Known rows, with every step that occurs
p > w > t > d > b: [ 14  35  -3  32 -23   9  44   1  -5  19   6   9  11  10  23  17  29  -1
   1 -59 -12 -22   4  -8 -25   0   7   8  20 -19  26  -7   8 -65 -12 -21
   1  -6  -8  -6  31 -16  30 -19  23 -11  -3]
m > s: [ -7 -32  18  11  -4 -11 -25  -6  -4  -2   3  -6  31  18  -1   3  -8  -7
 -22 -28  13  24 -14  30  -5   4  12  -6   7  -7  -8  46   1  -9 -40   8
   1  -1 -11  15  14  17   4 -23 -17 -34  27]
w > t > d: [  6  14  12  38 -16  22  40   0  -9 -21  -2   3  -2   0 -13  12  17  -4
   7 -32  19 -16  -2  -4 -23 -19  -8  12  10 -25  -7   6   5 -16  -1  16
  25  10  15   1  33  28  10 -15  18 -20 -13]
p > w > t > d > b > l > s > m: [  2 -42  -1  25  43  -1  14  47 -16 -11  -1  12  -9  -9  -8  16  -6  24
 -22 -60 -60  39  15 -19 -24  -6  41  19   6 -30  21  11  12  -7   7 -30
  38  -5 -18  -9  28   3   4 -15 -32   2  40]
m > a: [-11   1  33   6 -15   6   9 -29  -9   0 -15  -3 -15  12  14 -12 -12 -17
 -13  12 -12  11 -14  17  -9 -27   7 -17  -4 -11   4  33  25 -12 -12  -1
   5  28  -3   3  21   7   8 -20 -12  -4   2]
d > b > l > x: [ -9  14 -10 -27   9  18  18  -6 -30   1  10   5  18  13  27  48   9   7
 -38 -19  -2 -28   9  12  22   8  -7  14  31 -23   8  13  14 -21  19  42
 -16   4  37 -33 -17 -18   8 -16  -1  -5  -3]
p > w > t > d > b > s > m > a: [ -3 -18  54  27 -15   4  14   1 -17  -8 -25   7  -6  23   4 -16  -3 -13
 -17 -22 -40  36  -9   0 -39 -41  42  -9  -7 -30  19  51  23 -35 -11 -31
  24   9 -34   6  39   7  20 -35 -29   6  16]
p > t: [-24  15  -5  40   9 -34  32  -6  -5   7 -12  -5   1 -14 -24   4  36 -21
  -1 -40  20  -8   3 -12 -23   0   6  -8 -16   1  10 -15   1  11  -7 -18
  13  -9 -11  -4  12  10 -20  -5  32   5   3]
d > t > p > l > b > s > a > m: [ 21  -4  10  21 -20 -13  22  13 -15  13 -40   0  28 -32  24 -23 -14  11
 -10  -7   7 -21  16 -16 -31 -24  13 -18 -36 -41  19   7 -14 -15  -8 -39
  -1  -2  -7   9  20 -23  16 -33   4  27  30]
p > l > b > s: [ 37 -15  50  17 -15  15  -6  -1   4 -13   6  -2  13   7   5  11   3 -13
  -9 -37 -31  11  22   8 -23 -11  34  -3 -32 -17  16  30 -30  -4 -23   0
   8  23 -29  41  -7   4   6 -21  13  -9  21]
y > x: [ 12  19 -19  -1  11  -8   2 -11  -5  -1  17  10  30   0  12  -1  -9 -19
  11   5  16 -58  10  14  -5  -2  15  -4  -3  17  -9  -9 -14  11  16  25
  11  18  14 -26  13 -22 -36 -22   0   4 -24]
y > x > l > s > m: [-10 -60  -7  27  58 -13  -1  35   9  -2   5   7  -1  -5 -14   2 -23  30
   0 -19 -47  11  15   3  10  -8  36   8   0 -18  -9  23   1  20  -1 -11
  25   6 -12 -17  17 -24 -26 -23 -11  16  34]
x > l > b > s > m: [  7 -64  39  28  19  -3  -8  31   0  -2 -11  -8   3  10 -16   1 -10  20
  -3 -18 -35  23   9   2 -10 -25  41   1 -24 -33   7  41  -9  -7  -8 -26
  10 -12 -34  13   0 -25  -1 -14 -16  27  40]
p > w > t: [-23  35   1  22   6   4  28  17 -25 -14  -5 -11   5   7 -18  20  33 -12
  -3 -51 -30   6   4 -19 -46 -20  -5  11  16 -22  29 -18  -8 -20  18 -12
  36 -19 -32  22  13  32  -8   5   7 -15  -2]
x > l > s: [ -9 -32  -6  23  37   1   0  11  22   0  27  17 -14   2 -11  32 -16  35
  -4 -24 -50  21  22  12  39  19  17  11  16  -5  -6  13  -6  20 -26  17
  24  27  -3   5  11   8 -16 -33  24 -19  24]
w > t > d > b > l > s > a > m: [  1  -2 -13  23   7 -15  21  20 -29  13 -18  20  21 -25  14   2 -11  37
 -15 -12  -7 -11  15 -26  -3 -11  24  -2 -17 -35  11   5   8  -9   2 -29
   4  13   4 -22  42 -22  23 -27  -9  17  28]
t > d: [ 26  -9  10   7 -23  27  28  -1  -2 -18   0  22 -11   0  -8   1  -6   4
  -3  -3  19  -4  -2   0  -9   8  -8   9   4  -5 -23   8   0  -8 -12  28
   9  20  32 -10  24  18  14 -23   1 -10 -18]
p > d > b > l > s > m: [ -4 -54  -5  21  52 -12   2  35 -15  -6   7   6  -8 -13  -9  11 -17  19
 -30 -42 -57  36  17 -11 -10  -8  43  15  -8 -23  10  23  20   2   7 -38
  21  -9  -2 -12  21 -13   5 -11 -37   9  45]
p > t > d > b > l: [  8  23  -4  -3   7  15  28  11 -28  25  36  19   0  -8  17  45  24  12
 -37 -42  -7 -22  -6  -1 -16  23  20   0  -7 -39  29 -24  -2 -36  -4 -14
  17   8  32 -32 -15 -14  25 -13  -2 -15  30]
p > t > d: [  9   1   7  35 -16   2  51  -6  -6 -13  -7  18 -10  -9 -25   3  19 -11
  -4 -33  33 -10   0  -9 -24   7  -3   4  -7  -5 -16  -3   1   0 -17  16
  18  13  24 -14  32  24   2 -29  23  -6 -16]
s > a: [-20  11  14 -21  -9 -15  23 -15  -7  24  -9 -13  12 -23  10  -6 -12   6
 -21  22 -20 -14  -5 -14 -19 -13  -8 -19 -19  -5  -6 -20  25   0 -21   6
 -16  -2  -6 -24  31  -6  15 -24 -13  14  10]
y > x > l > b > s > m: [ 11 -56  33  28  24  -4  -8  27  -2  -3  -6  -3  14  10 -10   1 -12  15
   0 -14 -29   4  13   5 -12 -26  46  -1 -24 -27   4  39 -14  -3  -4 -17
  13  -5 -28   4   4 -33 -14 -22 -16  29  32]
t > p: [ 21  10  -7  12 -42  12   9  -4   8 -12 -32  -1 -24  -9  37 -26  -9 -21
  -1  -7   8  -4  13   8 -12 -14 -25  -6  13  -8  26  -6  -2 -29 -11 -16
  29 -42  15  21   1   5 -16 -33  12   2  -2]
a > s > m: [  4 -54 -11  23  35 -31 -23  12  -6   7 -30  14  23 -18 -10 -15 -21   6
 -25  -7 -31  23 -11 -15 -15 -24  46 -13 -24  -8   1  33  17  -3  -6 -22
   5 -11 -18 -12  17 -18  -1  -5 -39  19  18]
b > s > a > m: [  4 -14   8   1 -11 -23 -10  15 -21   7 -27  22  29 -11  -1 -24 -19  26
 -10  30   7   2   9 -24  -1 -14  28 -13 -35 -16  -3  18  -8   4   4 -28
  -9   1 -13 -13  20 -20  17 -23 -18  34  16]
p > d > b: [ -1  15 -11  21  -5 -10  28 -14 -11  24  18  -2  11   7  11  11  14 -18
 -20 -38 -22 -19   9  -1 -14  -1  11   3  -4  -5  12   7  18 -53  -4 -35
 -20 -16  14  -6  20 -36  31 -13  12   0   4]
w > t > p: [  2  31  -6  43 -36   8  21  -2   1 -15 -35 -18 -17 -11  35 -14  13 -30
  11 -34   6 -16  15   4 -27 -41 -26  -2  20 -27  43  -9   2 -36   1 -28
  45 -53   0  32   9  15 -21 -23  28  -8   3]

Rows
[ -1 -21  61  40 -13   7  15  -6 -10 -12 -37 -19 -14   4  22 -23  -8 -27
 -15 -27 -39  19  -2  15 -47 -64  28 -18 -22 -49  27  54  15 -24 -13 -37
  32   9 -30  27  24   1   4 -31 -13   5  34]
w > t > p > l > b > s > m > a
[ 16  12  27  35 -33 -12 -11  -6  -1  -2  11  13  18  20   8   6  17 -31
  -9 -44 -23  11  24   0 -17 -21  43   0  -8  -8  33  29  -1 -46 -10 -39
  17 -34 -23  30  14   5  17 -35  14  -8   6]
w > t > p > d > b > s
[ 22  18 -15  34 -39   1  34  -6  15   7 -33 -18  -7 -32  42 -16   2 -23
  12 -36  28 -20   8   9 -32 -17 -26  -9  26 -21  47 -25   9 -38 -10 -31
  26 -51  12  34  10  14 -12 -33  24  -8   3]
d > t > p
[ -6 -16 -19  11  21 -21   9  16 -15  13 -14  23  25 -19   4  -8 -29  39
  -7  21  -8 -23  17 -13  15  -5  20  -9 -21 -17 -12   7  -9  15   0  -8
  -1  23   6 -30  30 -36  -5 -36  -3  29  20]
y > x > l > s > a > m
[ -8  23  -6 -18   3  31  41  -1 -41 -12  10  10  15  18  17  54  18   6
 -42 -39  -9 -24   9   5   0   6 -12  23  39 -31  12   6   9 -32  22  49
   4   4  37 -29  -6   1  10 -24  -1 -12 -11]
p > w > t > d > b > l > x
[ -5 -38  54  26   5   4   5  -9 -10   0 -14  -5  -4  20   6  -7 -21  -5
 -12   3 -32   5  -5  26 -17 -44  40 -18 -20 -31   5  59   8 -13 -14 -10
  17  28 -20   1  23 -22  -4 -40 -22  16  25]
y > x > l > b > s > m > a
[ -9  22  33  10 -36 -23  19 -18  -9  21  -5  -8  23 -10  17  -4   1 -18
 -26 -13 -37  -9  14 -13 -36 -33  19 -20 -22 -12  24  -1  24 -36 -26 -24
   0 -32 -22   1  43   0  26 -50   1   8  14]
w > t > p > d > b > s > a
[ 16 -61  39  29  12  -9 -13  28  -3 -11 -24 -10   7   5 -10 -10 -10   8
  -1 -20 -26  32  11  -7 -20 -30  44   4 -25 -20  11  41  -1  -3  -3 -31
   5 -16 -40  18  13 -17   1  -9 -28  28  31]
l > b > s > m
[-18 -29  36  15   4  -2   8  -6 -12  -1 -30 -11 -16   7   7 -25 -18  -9
 -16   9 -23  23 -18  10 -21 -41  20 -16 -11 -24   3  45  32  -9  -5 -25
   8  13 -14  -6  24  -8   9 -16 -34  15  21]
s > m > a
[-22 -45  34  25  23  -1   9  -2  -1  -1 -17  -1 -22   8   1  -9 -27   9
 -16  -2 -49  32  -6  16  -1 -32  29 -10  -3 -27   0  51  28   0 -18 -16
  21  29 -15  -4  30  -4   1 -31 -22   5  32]
x > l > s > m > a
[  4  -5  48  -4 -27 -13  12 -19  -7  14 -12 -15  20 -10   9   4 -13   2
 -21   8 -30   2  10  -8 -21 -22  18 -19 -33  -5   7   5  14  -5 -35   9
 -16   2 -32   6  38   0  18 -39 -11  14  16]
l > b > s > a
[  8 -35  28  38   4 -16  -8  33   1   0 -10   5  18   9  -5 -11   7   6
   4 -37 -23  20   6 -12 -21 -30  53   4 -10 -26  17  36   7 -26   1 -48
  13 -26 -39  -1  21 -14  15 -13 -14  19  27]
w > t > d > b > s > m
[ 10  20 -14  26 -26  -5  33 -17  -7  18   3  -2  -1   3  31   0   8 -29
 -21 -42 -18 -22  16   3 -19  -8  -2   0   2 -10  25   4  16 -68  -9 -44
  -5 -37  22   5  20 -35  23 -29  18   1   3]
t > p > d > b
[  4 -19  20  32   9  29  43  -9  -2  17   3 -30 -11   7   7  45   2  25
  -5 -22 -20 -32   8  27   6  -7 -17   0  -7 -39   7  11 -22 -27 -30  17
  -8  22   4  23  -5 -40  -3 -16  34   4  30]
x > l > b
[ -6  -8  49  -4 -19  -7  17 -14  -3  23   1 -12  17  -6   4  16 -13  14
 -24  10 -38  -8   7   1 -14 -16  14 -21 -31 -17   4   5   5  -8 -40  13
 -11   7 -25   1  26  -9  16 -46  -1  13  26]
x > l > b > s > a
[ -6 -20  54  38 -13  -3   6  -5  -9  -2 -22   0  -2  19   8 -18  -4 -13
  -7 -17 -26  24  -9   7 -27 -52  43 -12 -10 -33  17  58  30 -32 -11 -35
  18  10 -30   4  40  -1  21 -30 -23   6  21]
w > t > d > b > s > m > a
[ -1 -18 -14   0  17 -18   1  20 -28   5 -19  20  15 -28   6  -7 -25  38
 -22  15 -10   6  14 -24   6  -2  21  -5 -25 -22   1   5   2  15   4 -21
   1  15   6 -21  28 -19  12 -21 -23  23  29]
b > l > s > a > m
[  0  32 -13  41 -23  -8  37 -15 -10  16   2  -9   2   2  30   7  20 -34
 -15 -56 -19 -28  17   2 -27 -21  -1   1   6 -19  33   3  19 -71  -4 -50
   2 -42  13  10  24 -30  21 -25  26  -4   6]
w > t > p > d > b
[ -1 -42   5  22  -2 -15 -31  10 -17  -4 -15   7  41  15  -2 -10 -14  12
 -19 -18  31  21  -8  19   4   2  19  -5  -4 -20 -10  59 -11  -8 -25 -14
  -1   3  -6  10  14  -4   7 -20 -21 -15  33]
a > m > s
[ 35 -23  48  24 -25   6 -15  -6   1 -14  -3  -2  12  16  -1  14  -1  -6
   1 -21 -12  24  21   7  -4 -12  37   1 -20  -1  18  38 -17  -9 -19   3
  -1   7 -37  45  11   7   5 -23   1   0   8]
l > b > s
[ 13   7  44   5 -33  -8  33 -18   3  20 -17 -24  20 -31  27  -2  -7 -11
 -22 -19 -29 -15  12  -3 -48 -28   8 -25 -30 -25  23 -10   9 -19 -40  -6
  -3  -6 -22  17  31   4  15 -50   7   4  27]
d > t > p > l > b > s > a
[ -6 -27  50  21  -8 -10  -7  -6  -6   5 -22   2  -2  19  13 -23 -13  -9
 -12  -2 -34  32  -9   8 -17 -42  46 -17 -14 -21  17  57  28 -25 -12 -38
   7   9 -32   1  27 -12  18 -27 -29  14  25]
d > b > s > m > a
[  8   3   8  14 -21 -15  14  21 -30   6 -26  25  31  -4   1 -16  -3  24
 -12  -1  -6  -1  11 -33 -19 -13  27  -7 -24 -26   9  11  -9 -23   1 -32
   1  -2 -19 -12  35 -17  27 -32 -10  27  11]
p > w > t > d > b > s > a > m
[  3 -32  22  42   2 -20  -7  28  -5  -5 -15  -2  10   6  -2 -17   4 -13
  -6 -41 -32  21  15 -11 -31 -42  45   2 -14 -28  26  36  11 -34   6 -64
  22 -50 -31  12  18 -15   8 -20 -15  21  29]
w > t > p > d > b > s > m
[  8 -54  -2  19  41  -4   4  38  -6  -6   1  13  -8 -13   0   7 -16  28
 -19 -41 -45  35  13 -12  -5  -2  43  15  -1 -25   9  20  18   0   1 -29
  22   1  -5 -18  24 -11   6 -14 -33   7  41]
t > d > b > l > s > m
